What can hang from each mark:
gafet: midola
gozaz: sazu
latasek: roro
rezi: roro
roro: gafet latasek neme sazu tafe
sazu: gozaz sizof sosu

Each row was made from one small tree. The marks that hang from a mark follow it in brackets, in alphabetical order. Every link used is in the known rows. Write each row's tree.
Known rows:
latasek{roro{gafet{midola} neme sazu{gozaz}}}: [-1.92  0.19  0.73 -0.64 -0.20 -1.01  0.14 -1.03 -0.62 -0.32 -1.72  1.13
  0.46  0.51 -0.64  0.12  0.28]
latasek{roro{sazu{gozaz}}}: [ 0.55  0.34  0.79 -0.58  0.10 -1.15  0.77  0.29 -1.25 -1.22 -1.27  0.51
 -1.24  0.78 -1.90  0.57  0.14]
roro{gafet latasek neme sazu}: [-2.35  1.38  1.29 -0.13  0.10  1.59 -1.16 -2.46  0.58 -0.28 -1.50  0.52
  2.83 -0.36  0.87 -0.48 -0.93]
sazu{sizof sosu}: [ 3.74  1.75  0.28  1.06  4.18  1.65 -1.15 -0.37  0.39  0.78  2.16  0.77
 -1.21 -0.02 -1.54  0.25 -0.47]
rezi{roro{gafet{midola} latasek neme tafe}}: [-4.91  1.40  0.44 -0.80  0.01  0.27 -2.59 -1.17  0.18  0.39  0.24 -0.47
  0.77  1.70  1.63  0.52  0.10]
latasek{roro{gafet sazu}}: [-1.16  1.78  0.05 -0.79 -0.52 -1.38  0.14 -0.64 -1.44 -1.58 -1.21  1.69
 -0.59  0.85 -0.92  0.12 -0.08]
roro{tafe}: [-0.33  2.27  0.41  0.02 -0.06 -0.51  0.60 -0.69  0.15  0.49  1.03 -0.65
 -1.24  1.66 -0.41  0.03  0.47]
latasek{roro{gafet neme tafe}}: [-2.98  1.16  0.13 -0.26 -0.82 -0.69  0.05 -0.34  0.23  0.46 -1.25 -0.48
  0.20  2.28 -0.70 -0.36  1.03]
latasek{roro{gafet{midola}}}: [-3.31  2.31 -1.37 -1.37 -0.39 -1.63 -0.78 -0.68 -1.31 -1.61 -0.19  2.13
 -1.43  1.67 -1.10  0.19  0.61]
roro{gafet{midola} neme sazu{sosu} tafe}: [-0.75  1.17  1.85  0.96  0.26  0.17  0.12 -2.40  1.09  2.38  0.40  1.30
  1.99  0.03  2.59 -0.73 -0.47]
latasek{roro{tafe}}: [-1.37  1.33 -0.22 -0.44 -0.70 -1.20  0.30  0.56 -0.52 -0.43 -0.33 -0.14
 -1.65  2.55 -1.40  0.08  0.98]
sazu{gozaz sizof sosu}: [ 4.84  0.89  1.36  0.98  5.51  2.42  0.13 -0.34  0.14  1.28  2.21 -0.67
 -1.31 -1.22 -2.79  0.79 -0.13]
gozaz{sazu{sizof sosu}}: [ 4.85  1.21  0.15  1.47  4.28  2.22 -0.77 -1.04  0.16  0.22  1.97  0.50
 -1.05 -0.73 -1.79 -0.33 -1.39]
rezi{roro}: [-1.19  1.55  0.31 -1.03  0.71 -1.29 -1.89  0.15 -0.81 -1.12  0.05 -0.06
 -1.60  1.61 -0.30  1.47 -0.47]
roro{gafet neme tafe}: [-2.63  2.03  0.95  0.29 -0.28  0.27  0.23 -1.98  1.23  1.80 -0.35 -1.11
  1.43  1.28  0.62 -0.62  0.52]
gozaz{sazu}: [ 2.08  1.61 -0.23  0.32  1.77  0.52 -0.28 -1.26 -0.32 -1.01  0.70  0.35
 -1.23  0.10 -1.60 -0.19 -1.19]
roro{latasek neme sazu{gozaz sizof sosu}}: [ 2.82 -1.05  2.75  1.35  3.48  3.61 -0.75 -0.94  1.34  1.43 -0.29 -1.03
  2.09 -1.32 -0.72  0.01 -0.86]
roro{neme}: [-0.82  0.70  0.54  0.01  0.34 -0.23 -0.83 -0.68  1.32  0.48 -1.08 -0.61
  0.40  1.54 -0.78  0.17 -0.01]

Which tree is each row?
[-0.21  1.53  1.46  0.26 -0.37  1.10  0.25 -1.21 -0.14 -0.10  0.50 -0.23
  0.41  0.53  0.70 -0.35 -0.34] : roro{latasek sazu tafe}
[ 2.37  0.04  1.55  0.67  1.42  0.22  1.14  0.40 -0.66  0.67  0.05 -0.24
 -0.97  0.56 -1.39  0.15  0.42] : latasek{roro{sazu{gozaz sizof sosu} tafe}}
[-5.54  2.10 -0.10 -0.28 -0.37  1.45 -1.44 -2.56  1.15  1.15  0.62 -0.08
  1.90  1.28  1.44 -0.86  0.67] : roro{gafet{midola} latasek neme tafe}
[ 1.08  0.50  0.48 -0.15  0.34 -0.80  0.06 -0.06 -1.12 -1.04 -0.98  1.09
 -0.96  0.84 -1.50  0.17  0.04] : latasek{roro{sazu{sizof}}}
[-2.46  2.50  0.57 -0.84  0.27 -0.97 -1.17 -0.76 -0.87 -0.18  0.57 -0.43
 -0.84  1.43  0.69  0.94 -0.11] : rezi{roro{gafet tafe}}
[-3.13  2.03  0.36 -1.36  0.35 -0.43 -2.48 -1.52 -1.48 -1.65  0.27  1.69
 -0.03  0.29  1.41  0.97 -1.00] : rezi{roro{gafet{midola} latasek sazu}}
[ 2.07 -0.43  2.00  1.38  2.55  3.07 -1.67 -0.95  1.53  1.10 -0.32 -0.04
  2.17 -0.45  0.16 -0.34 -1.07] : roro{latasek neme sazu{sizof sosu}}
[ 1.04  1.56  1.58  0.81  0.88  1.73 -0.14 -0.51  0.35  0.54  1.32  0.08
  0.28  0.45  0.84 -0.27 -0.66] : roro{latasek sazu{sosu} tafe}
[-1.39  0.35  0.39 -0.18  0.01 -0.63 -0.58 -1.39 -0.51 -0.18 -1.41  1.71
  0.73  0.55 -0.25 -0.28  0.20] : latasek{roro{gafet{midola} neme sazu{sizof}}}
[-3.70  3.78 -0.27 -0.55  0.13  1.45 -0.54 -1.98 -0.21 -0.28  1.36 -0.26
  0.31  0.95  0.16 -0.50  0.40] : roro{gafet latasek tafe}
[-0.68 -0.04  1.59  0.25  0.02  1.38 -1.16 -1.17  1.05 -0.13 -1.61 -0.18
  2.01  0.36  0.31 -0.16 -0.85] : roro{latasek neme sazu}
[-2.80  0.83  1.90 -0.25 -0.08  0.52 -1.65 -1.15  0.08  0.42 -0.79 -0.94
  1.56  0.88  1.83  0.43 -0.57] : rezi{roro{gafet latasek neme sazu tafe}}
[-0.81 -0.10  2.31  0.86 -0.61  1.62 -0.12 -1.22  1.45  1.34 -0.97 -1.37
  2.23  0.89  1.21 -0.64 -0.22] : roro{latasek neme sazu tafe}
[-3.84  2.00  0.31 -0.07 -0.54 -0.30 -0.31 -2.58  1.03  1.75  0.37  0.25
  1.18  1.24  1.41 -0.65  0.68] : roro{gafet{midola} neme tafe}
[-1.24  1.32  2.08  1.06  0.68  2.49 -0.51 -1.83  1.44  1.81 -0.02 -0.39
  2.93  0.06  1.89 -0.91 -0.61] : roro{gafet latasek neme sazu{sosu} tafe}
[-2.64  0.70  0.87  0.39 -0.17  1.80 -0.92 -0.70  1.86  1.35 -0.20 -2.11
  1.32  2.03  0.16 -0.51  0.60] : roro{latasek neme tafe}
[-1.69  0.57  1.13  0.05 -1.12 -0.79  0.60 -0.67 -0.07  0.46 -1.78  0.03
  0.83  1.44  0.05 -0.44  0.44] : latasek{roro{gafet neme sazu tafe}}
[-2.53  0.56  0.67 -0.15 -1.32 -1.18  0.24 -1.09 -0.20  0.43 -1.31  1.00
  0.67  1.44  0.59 -0.48  0.56] : latasek{roro{gafet{midola} neme sazu tafe}}
[-1.20  1.02  1.53 -0.43  0.08  0.00 -1.40 -0.22 -0.70 -0.48  0.15 -0.61
 -0.30  1.16  1.10  0.89 -0.61] : rezi{roro{latasek sazu tafe}}
[-1.74  2.99  0.43 -0.72  0.33  1.05 -0.75 -2.43 -1.01 -1.74 -0.05  1.68
  1.03 -0.74  0.36 -0.17 -1.07] : roro{gafet latasek sazu}
